Each row was made from one small tree. The marks that hang from a mark follow it in brackets, in the order of their numbers. Every link used is in the known rows. Write each row's tree.
In the rows, 128 means zero.
Known rows
Q215[Q930[Q720[Q305[Q530]]]]: [156 135 122 144 133 145 108  96 148 122 104  93 140 128 108 116 147 116
  94 162 100 139 119 115 101 125 125 158 142 105 131 135 145 118 119]
Q305[Q42 Q720 Q742]: [122 156 131 121  95 130 139  84 123 105 108  99  95 108 127 163 134 104
 134 136 126 174 129 114 109 123 144 122 169 159 117 106 132 145 127]
Q742[Q305[Q42 Q530[Q347] Q720]]: [137 131 144 138  81 135 127  94 115  88  68  84 127  93 128 155 127 131
 177 178 150 180 137 125  98 147 164 112 167 151 139 106 135 128 152]
Q215[Q930[Q720[Q305[Q530 Q742]]]]: [168 141 122 135 113 144 102  70 135 113 102  90 120 116 115 151 150 102
  99 167 101 149 115 112  97  97 115 149 143 109 124 121 166 137 117]
Q567[Q71[Q732[Q305]]]: [100 128 148 123 183 136 132 134 151 150 125 140 120 119 137 135 136 166
 188  95 123 118 144 145 131 134 147 121 115 126 162 108 127 126 123]
Q720[Q305]: [148 120 129 121 141 141 117 131 141 129 117 125 130 103 109 136 127 125
 106 129 134 121 121 126 122 130 131 150 140 123 140 153 130 113 129]
Q742[Q305[Q42]]: [123 128 156 124  95 121 132 145 115 128 106 119 104 102 122 142 132 146
 160 142 121 127 139 133 118 140 125 133 133 131 130 105 117 122 113]
Q137[Q147[Q305[Q42 Q530[Q347]]]]: [ 81 110 128 157 108 130  91 122 139 104  95  92 113 123 117 133 136 121
 139 123 125 142 133 106 110 174 161 133 162 136 134 167 149 158 152]
Q71[Q194 Q732[Q305[Q530 Q720]]]: [155 165 109 113 155 151 151  49 140 125  80 107 146 119 146 127 143 136
 232  87 135 144 114 134 108 120 193 119 159 149 125 104 151 125 145]
Q305[Q42 Q530[Q347] Q720 Q742]: [116 143 134 129  86 142 126  55 116  73  83  82 103 102 127 175 123  99
 156 161 153 197 137 112  90 126 158 111 177 154 129 116 159 149 150]
Q930[Q720[Q305]]: [158 126 133 123 148 133 119 134 149 133 120 107 137 144 109 132 131 125
 101 154 151 116 114 130 112 144 120 159 113 103 135 142 129 117 127]
Q347[Q530[Q305[Q42 Q720]]]: [114 146 151 146 111 118 128 106 125 102  97 104 111 102 134 127 122  89
 141 171 149 137 119 116 112 139 153 116 170 157 129  96  98 133 131]
Q305[Q530 Q720 Q742]: [141 156 111 135  94 141 128  29 123 102  89  95 140 106 136 154 133 104
 134 144 140 183 112 112 116  95 153 104 163 153 112 102 173 147 133]
Q347[Q530]: [108 127 155 161 110 128 138 108 125 110 120 119 131 107 132 119 118 100
 127 133 139 121 128 126 133 132 123 129 129 127 113 130 115 130 140]
Q137[Q147[Q305[Q530[Q347] Q720]]]: [121 125 109 167 111 132  88  85 152  98  85  82 151 128 128 130 132 125
 130 132 135 157 116 108 110 153 181 108 176 157 133 164 152 164 175]
Q137[Q147[Q305[Q720 Q742]]]: [133 143 107 151 104 124  92  78 152 118 111 100 121 123 133 148 147 123
 112 112 113 143 109 108 126 116 159 108 165 159 112 147 139 181 147]
Q137[Q147[Q305]]: [112 119 117 157 124 119  93 138 152 134 127 119 124 134 126 120 140 145
 115  99 109 104 115 115 139 146 142 130 140 137 125 162 129 161 140]
Q530[Q305[Q742]]: [151 127 123 113 130 122 101 112 111 119 124 136 111 122 127 168 132 117
 145 159 141 124 112 127 118  82 121 103 129 130 136  92 133 151 107]
Q194[Q71[Q732] Q366]: [153 128 119 110 152 130 119 116 120 142 130 159 126 109 141 134 134 100
 194 119 121 116 124  92 134 130 152 141 128 104 127 147 120 125 130]
Q567[Q71[Q194]]: [103 136 138 122 110 134 122 115 168 151 127 124 116 127 155 127 125 139
 163  98 118 117 139 143 124 142 152 127 122 119 141  99 145 125 124]
Q137[Q147]: [141 128 121 151 121 128 114 128 153 137 133 107 128 132 131 133 158 131
 134 119 108 103 132 116 134 127 139 141 140 129 130 154 133 129 125]
Q530[Q305[Q42 Q720 Q742] Q347]: [140 130 134 106 115 125 107 112 111  87  97 103  85 111 123 191 129 101
 164 190 153 167 124 117  90 109 151  99 169 154 152  98 119 153 139]
Q71[Q194[Q366] Q732[Q305]]: [127 139 120  56 161 137 147 115 131 142 120 155 117 124 136 137 149 137
 248  93 117  99 124 131 138 132 171 132 129 101 124 119 123 117 120]
Q147[Q305[Q530[Q347] Q742]]: [103 110 124 140 113 129  87  84 107  88  90 120 120 117 123 163 107 115
 131 137 153 168 112 120 105 122 140  89 138 133 127 138 163 178 158]
Q732[Q305[Q42 Q530 Q720]]: [122 154 124 136 148 135 148  77 128 117  92  97 126 118 121 128 143 143
 146 134 131 170 136 118 112 151 163 125 173 155 137  97 144 124 124]
Q305[Q742]: [135 132 131 122 112 129 123 101 117 114 126 126 110 118 130 160 133 115
 132 132 130 140 129 125 122  98 120 118 128 130 122 117 148 147 121]
Q215[Q930[Q720[Q305]]]: [159 128 128 131 138 136 108 134 151 131 129 109 121 138 107 126 148 119
  93 158  90 123 123 122 103 126 116 162 135 106 134 135 115 118 123]
Q215[Q930[Q720[Q305[Q42 Q742]]]]: [137 138 143 120 115 136 112 117 136 115 121  98  75 119 102 163 154 101
 100 160  89 145 139 112  89 121 110 163 148 112 123 124 123 132 107]

Write each row's tree
[ 98 144 129  52 152 132 158 122 130 139 113 145  91 120 127 138 149 130
 252  86 114 109 139 131 128 155 173 149 142 107 123 112 115 110 114] => Q71[Q194[Q366] Q732[Q305[Q42]]]
[ 90 155 119 134  90 131 113  51 114 103  78  94 106 105 120 143 116 109
 110 120 132 192 110 103 107 144 158 105 175 162 102 106 163 171 131] => Q147[Q305[Q42 Q530 Q720 Q742]]
[123 117 144 118 104 154 109  91 124  81  82  96  96  78 108 184 130  94
 135 158 153 172 140 115  85 130 142 144 161 123 143 155 165 131 133] => Q720[Q305[Q42 Q530[Q347] Q742]]
[173 124 127 158 206 134 126 128 124 142 126 154 125 122 132 140 140 146
 199 100 131 117 129 104 115 120 145 132 125 122 148 130 115 130 130] => Q194[Q71[Q732[Q305]]]
[147 128 140 151 194 129 137 139 117 139 123 143  98 115 127 141 143 135
 200 101 122 123 144  98 106 139 145 147 136 128 148 126 110 125 120] => Q194[Q71[Q732[Q305[Q42]]]]
[114 141 135 128 140 133 134  74 111 109 100 112  97 107 116 162 149 138
 154 127 131 161 141 116 115 122 130 127 149 131 128  96 166 138 104] => Q732[Q305[Q42 Q530 Q742]]
[111 133 133 132 102 139 133  89 128  85  82  83 120 115 125 142 125 108
 151 157 149 188 140 115  93 155 172 119 175 148 139 123 140 130 160] => Q305[Q42 Q530[Q347] Q720]
[ 87 142 123 127 116 117 117 120 130 118 104 115 105 126 117 118 116 128
 104 115 125 163 119 117 112 175 159 117 168 161 119 123 116 156 144] => Q147[Q305[Q42 Q720]]
[137 152 139 136  78 128 134  77 116 109  71  86 134  94 130 133 130 131
 157 153 133 167 128 122 108 143 158 123 166 156 123  88 144 125 125] => Q742[Q305[Q42 Q530 Q720]]
[126 140 108 155 118 120  95 109 161 128 111 100 136 136 129 117 138 138
 109 111 110 134 109 111 130 148 167 117 166 162 121 153 126 160 153] => Q137[Q147[Q305[Q720]]]
[120 146 140  92 144 139 151 101 126 122 114 129  68 111 130 173 144 129
 241  77 119 122 137 134 101 114 153 132 142 128 121 104 133 134 118] => Q71[Q194 Q732[Q305[Q42 Q742]]]
[148 145 126 100 154 140 143  85 126 128 117 137  99 118 140 171 143 140
 241  77 127 114 122 143 109  91 152 119 128 126 123 108 136 141 124] => Q71[Q194 Q732[Q305[Q742]]]
[140 147 143 128  89 121 136 119 122 119  92 102 114 105 127 138 132 141
 158 148 128 155 134 130 115 144 154 124 158 155 126  97 112 123 129] => Q742[Q305[Q42 Q720]]
[161 128 136 118 131 133 113 102 138 123 120 103 118 132 109 166 133 115
 105 154 150 128 114 121 108 109 106 153 116 106 120 131 143 133 121] => Q930[Q720[Q305[Q742]]]
[115 153 131 135 166 146 134  65 148 137  86 109 146 106 142 125 134 159
 189 104 133 156 132 132 120 136 184 105 150 148 154  94 157 129 130] => Q567[Q71[Q732[Q305[Q530 Q720]]]]
[160 121 117 118 145 123 101 128 127 100 105 116 130 131 129 157 130 119
 157 186 158 149 113 129 104 119 160  95 155 149 164 114 109 142 154] => Q530[Q305[Q720] Q347]
[140 151 125 108 111 121 115  94 114 109 104 111  91 113 127 170 135 108
 147 165 141 157 119 117 101 105 145 108 164 158 136  81 126 150 112] => Q530[Q305[Q42 Q720 Q742]]
[125 136 136 119 103 152 117  74 126 104  88  98 103  78 110 161 134 100
 117 132 137 160 132 111  99 123 136 153 163 127 121 142 171 124 110] => Q720[Q305[Q42 Q530 Q742]]
[151 136 126 128 111 155 109  64 130 111  93 109 129  85 116 161 132 106
 115 133 143 153 116 115 111 103 129 140 149 126 127 146 177 133 119] => Q720[Q305[Q530 Q742]]
[131 145 116  52 146 135 143  84 124 129 116 151 101 113 136 172 153 125
 252  94 120 109 122 129 132 101 156 123 130 106 119 110 140 137 118] => Q71[Q194[Q366] Q732[Q305[Q742]]]
[121 140 117  56 115 138 145 109 136 139 122 143 121 121 145 129 133 108
 234  92 120 104 122 128 136 129 171 137 130 100 107 134 128 115 130] => Q71[Q194[Q366] Q732]
[135 130 141 126 132 133 118 152 146 128 125  99  91 131  99 127 149 116
  92 158  85 129 139 118  94 149 117 174 146 111 129 131 104 117 118] => Q215[Q930[Q720[Q305[Q42]]]]
[111 125 112 143 117 133  99  87 127  91  78 104 148 126 124 129 108 123
 124 143 151 181 109 118 109 160 172  91 163 153 131 138 149 165 174] => Q147[Q305[Q530[Q347] Q720]]
[131 120 131 132 103 143 113  75 114  84  95 105 122 105 128 174 126 105
 152 157 154 166 130 122 106 102 134 106 138 126 135 129 167 153 144] => Q305[Q530[Q347] Q742]
